Known rows, with every way that one mark hangs from another
U[Q[B R]]: [ 2.10  1.73 -2.22 -0.76  1.76 -1.12 -1.04  0.26 -0.89  2.22  0.19  0.65
  1.49 -1.77  0.23 -0.54 -2.86 -0.92  1.22  0.30  1.06]
D[E R[Q[U Z]]]: [-1.07 -2.56  0.83  5.39 -1.98 -1.12 -6.40 -1.90 -1.23 -1.49  0.20 -1.34
 -2.01  1.58  1.67  1.70 -1.70  1.12  1.23  2.61 -0.72]
Z[P Q[R[D]]]: [-1.03  1.64 -0.95  1.78  2.12 -1.34 -4.80  0.50 -0.83 -0.28  1.08 -0.60
  0.41  1.22  1.69  1.19 -4.70  1.88  1.89  3.32 -3.13]
A[D[E R]]: [-1.61 -1.86  0.56  5.87  1.30 -1.87 -7.97 -1.82 -0.79  0.16  1.43 -3.45
 -6.19 -1.48  1.44 -0.35 -0.99  2.14  1.94  3.63 -1.84]
A[D]: [-0.20 -0.37 -0.59  0.45  1.28 -0.95 -5.32 -1.19 -0.71 -0.28  0.94 -0.57
 -2.65 -1.15  1.30 -0.46 -2.34 -0.66  1.01  1.43 -1.49]
R[D Q[B U Z]]: [ 0.01  0.28 -1.33  3.61  1.52  0.01 -4.12 -1.61 -0.48 -0.27  0.29 -1.49
 -2.49  0.69  1.92  2.31 -3.69  0.16 -1.16  1.51  0.19]
Q[B R[D]]: [ 1.23  1.73 -2.27  1.93  3.95 -0.91 -1.98  0.41 -0.06  1.68  0.42 -1.66
 -2.50 -1.70  0.74 -0.06 -3.61  0.92  0.93  1.02  0.25]
Q[U Z[P]]: [-1.63 -0.36 -0.12  1.18  1.41 -0.58 -6.96 -1.75 -1.43 -1.35  0.68  0.16
  2.58  1.93  2.31  3.48 -4.04 -0.88  0.92  2.65 -2.41]
E[D[R[Q[B]]]]: [ 0.70 -1.45 -0.45  4.39 -1.87 -1.25 -3.69 -0.34  0.12  0.30  0.45 -2.88
 -4.17 -0.86  0.73 -0.26 -3.18  0.95 -0.14  2.08  0.35]
B[Q[R Z]]: [ 1.56  0.58 -0.14  0.67  0.56 -1.04 -4.28 -0.72 -1.19  1.16 -0.36  0.49
  2.52  0.80  1.33  0.99 -3.86 -1.55  2.15 -0.45  0.64]
D[E R]: [-0.88 -1.77  0.38  4.25 -0.01 -2.13 -6.23 -1.00 -0.90 -0.39  0.98 -1.79
 -3.68 -1.05  0.57 -0.14 -1.43  2.20  2.28  2.44 -1.24]
E[D]: [-0.03 -0.96 -0.81  1.82  0.65 -1.58 -5.00 -0.80 -1.11 -1.24  0.81 -0.33
 -0.70 -1.02  0.93  0.05 -2.87 -0.23  0.64  2.29 -1.29]
A[D[R]]: [-0.87 -1.63 -0.15  3.38  1.38 -0.98 -6.56 -1.20 -0.67 -0.27  1.20 -2.10
 -4.62 -1.39  1.21 -0.08 -1.41  0.97  1.58  2.08 -1.54]
B[Q[R Z[P]]]: [ 0.59  1.35  0.32  0.42  0.15 -1.13 -5.32 -0.75 -1.06  1.06  0.13 -0.42
  2.50  2.08  1.74  2.45 -5.15 -0.77  2.40  0.44 -0.86]
E[D[R[Q]]]: [ 0.25 -2.20 -0.08  3.03 -3.29 -1.29 -4.29 -0.36 -0.62 -1.80  0.63 -1.25
 -3.25 -0.05  0.53 -0.16 -2.30  1.42  0.74  1.67 -0.59]
R[D]: [-0.28  0.29 -1.31  1.27  1.89 -1.01 -4.45 -0.64 -0.90 -1.12  1.22  0.05
 -3.02 -1.26  0.45  0.59 -2.47  1.67  0.69  0.92 -1.49]
E[D[R]]: [-0.67 -2.18 -0.28  4.43  0.61 -1.61 -6.22 -1.02 -1.09 -1.19  1.06 -1.68
 -2.57 -1.11  0.82  0.37 -1.91  1.62  0.99  3.01 -1.45]
R[D Q[B U]]: [ 0.33 -0.02 -1.75  1.98  0.77  0.28 -2.40 -0.46  0.01  0.36  0.22 -1.63
 -3.43  0.09  1.10  0.66 -3.26  0.22 -1.21  1.91  0.32]
B[Q]: [ 0.84 -0.43  0.00 -0.05 -0.40 -0.89 -4.56 -0.77 -0.82  1.05  0.15  0.41
  0.02  0.04  0.50  0.01 -3.24 -1.17  1.33  0.00  0.13]
D[E R[Q]]: [ 0.06 -1.69  0.66  2.85 -4.14 -1.73 -4.21 -0.38 -0.48 -1.02  0.59 -1.10
 -4.18  0.08  0.25 -0.60 -1.76  2.09  2.03  1.36 -0.44]
D[R[Q[B]]]: [ 1.24 -0.78 -0.46  1.50 -2.51 -0.87 -2.29  0.18  0.41  0.68  0.18 -1.35
 -3.34 -0.48  0.25 -0.42 -3.10  0.40  0.85 -0.05  0.85]

Rows
[ 0.95  1.54 -2.31 -0.06  2.62 -0.89 -2.24 -0.02 -1.76 -0.23  1.05  0.99
 -0.77 -1.51  0.07  0.33 -1.64  1.67  0.97  0.74 -0.71] => U[Q[R[D]]]
[ 0.44  1.64 -1.81  3.52  3.99 -1.23 -3.11  0.62 -0.24  1.86  0.46 -1.28
 -0.64 -0.73  1.46 -0.33 -4.17  0.27  1.04  2.66 -0.66] => Z[Q[B R[D]]]
[-1.49 -0.45 -0.99  5.81  3.93 -1.37 -5.89 -0.30 -1.39  0.17  0.47 -1.34
 -0.23  0.67  2.11  0.05 -2.62  1.07  1.52  5.98 -1.97] => Z[Q[R[D[E]] U]]
[ 0.64  2.18 -2.03  3.84  3.74 -1.81 -3.08 -0.61 -1.20  2.21  1.08 -2.24
 -3.25 -2.34  0.43 -0.11 -2.16  2.27  0.74  2.70  0.08] => U[Q[B R[D[E]]]]
[-0.15  1.07 -1.10  2.05  3.51 -0.55 -4.56 -0.80 -0.56  1.40 -0.11 -1.60
  3.21  1.31  2.52  2.68 -5.22 -1.63  1.13  2.74 -0.68] => Q[B R U Z[P]]
[ 0.48  0.55 -2.67  2.91  5.41 -0.13 -2.63  0.01 -0.26  1.77  0.09 -2.19
 -1.25 -1.03  1.33  0.49 -3.27 -0.18  0.18  3.05  0.32] => Q[B R[D] U]
[-0.04  0.96 -1.36  2.13  2.58 -1.27 -3.74  0.66 -1.04 -0.18  0.66  0.19
  0.45  0.05  1.14 -0.21 -3.32  0.90  1.70  2.47 -1.67] => Z[Q[R[D]]]
[ 1.15 -0.93 -0.96  0.38  1.41 -0.08 -3.27 -0.13 -0.96  1.88 -0.82  0.03
  2.59  1.01  1.25  0.00 -3.20 -2.33  1.64  1.80  0.92] => B[Q[R U]]
[ 0.28  1.80 -0.83  1.34  1.58 -1.53 -3.53  0.98 -0.03  2.16  0.19 -1.06
  2.73  0.98  1.83  0.26 -5.81 -1.22  1.93  2.84 -1.41] => Z[P Q[B R]]
[ 0.02  0.78 -1.17  2.99  2.45 -1.88 -3.87 -0.08 -0.97  0.03  0.82 -1.45
 -3.46 -1.15  0.76 -0.39 -2.33  2.56  1.82  2.61 -1.14] => Q[R[D[E]]]
[-0.28 -1.35  1.11  4.20 -3.51 -1.99 -5.78 -1.51 -0.99 -1.62  0.59 -1.03
 -3.32  0.72  1.13  0.93 -2.14  2.07  2.04  0.95 -0.76] => D[E R[Q[Z]]]
[ 1.12  1.06 -1.43  0.85 -0.52 -0.57 -1.96 -0.03  0.21  0.22  0.59 -1.15
 -4.68 -0.82  0.48 -0.02 -3.48  0.97 -0.52  0.01  0.31] => R[D Q[B]]
[-0.21 -1.32  0.17  2.45  1.51 -0.34 -6.91 -2.24 -1.56  0.43 -0.22  0.32
  2.21  1.41  2.03  2.18 -3.25 -2.01  0.65  1.60 -0.03] => B[Q[U Z]]
[ 0.81 -0.57 -0.46  1.81  2.12 -0.25 -4.96 -1.17 -1.41  1.24 -0.77  0.32
  3.64  1.58  2.01  1.60 -3.61 -2.41  1.63  1.33  0.69] => B[Q[R U Z]]
[ 0.81  2.74 -1.26  0.45  1.94 -1.35 -3.61 -0.80 -1.18  1.49  0.74 -0.17
  2.73  0.15  1.45  2.54 -4.67 -0.23  1.24  0.74 -0.62] => U[Q[B R Z[P]]]
[-1.15  0.35 -0.55  2.54  2.88 -0.61 -6.42 -1.78 -0.59  0.75  0.54 -1.51
  1.56  1.21  2.50  3.37 -5.07 -1.19  0.07  2.81 -1.32] => Q[B U Z[P]]
[ 1.04 -0.59 -1.24 -0.09 -1.19 -0.04 -1.81 -0.23  0.07  0.65 -0.48 -0.36
 -0.26  0.48  1.04 -0.25 -3.51 -2.13 -0.15  1.09  1.12] => R[Q[B U]]
[ 0.77  1.07 -0.59  2.83  2.60 -0.79 -5.06 -1.14 -1.25  0.77  0.30 -0.68
 -0.73  0.32  1.36  1.79 -3.58  0.78  1.37  0.20 -0.07] => B[Q[R[D] Z]]
[-0.77  0.69 -0.74  4.71  2.48 -2.18 -5.12  0.11 -1.21  0.13  0.85 -0.99
 -1.55  0.03  1.49 -0.61 -2.91  1.99  2.15  4.23 -1.99] => Z[Q[R[D[E]]]]
[-0.69 -0.36 -1.53  4.08  3.91 -1.07 -4.36 -0.51 -1.16  0.07  0.45 -1.92
 -2.12 -0.31  1.39  0.27 -1.98  1.49  1.19  4.29 -1.06] => Q[R[D[E]] U]
[-0.24  2.13 -0.62  0.87  1.32 -1.38 -5.63 -1.92 -1.38  0.65  1.29 -0.09
  1.39  0.02  1.44  3.15 -4.35  0.08  0.32  0.76 -1.32] => U[Q[B Z[P]]]
[-0.74 -2.83  0.31  3.89 -2.52 -0.95 -4.86 -0.82 -0.75 -0.89  0.16 -1.43
 -3.15  0.86  0.91 -0.02 -1.47  0.99  1.14  3.00 -0.43] => D[E R[Q[U]]]
[ 0.19  1.85 -1.18  5.69  4.58 -2.02 -5.03 -1.15 -0.63  1.46  0.71 -3.20
 -3.23 -1.26  1.77  1.17 -3.47  1.88  1.29  2.38 -0.24] => Q[B R[D[E]] Z]
[ 0.32  0.66 -0.55  0.96 -1.43 -0.69 -4.21 -1.13 -0.95 -2.34  0.87  0.64
 -3.00  0.64  1.03  1.73 -3.10  1.37  0.30 -0.59 -0.99] => R[D Q[Z]]
[-1.35  0.85 -1.33  2.79  4.21 -0.33 -5.85 -1.14 -1.34 -0.87  0.84 -1.19
  0.73  1.67  2.37  3.64 -4.12  1.32  0.96  3.11 -2.45] => Q[R[D] U Z[P]]
[-0.55 -0.56 -0.90  2.07  0.16 -0.02 -4.74 -1.60 -1.20 -2.39  0.47  0.35
 -1.70  1.46  1.69  2.30 -2.69  0.58 -0.40  1.26 -0.91] => R[D Q[U Z]]
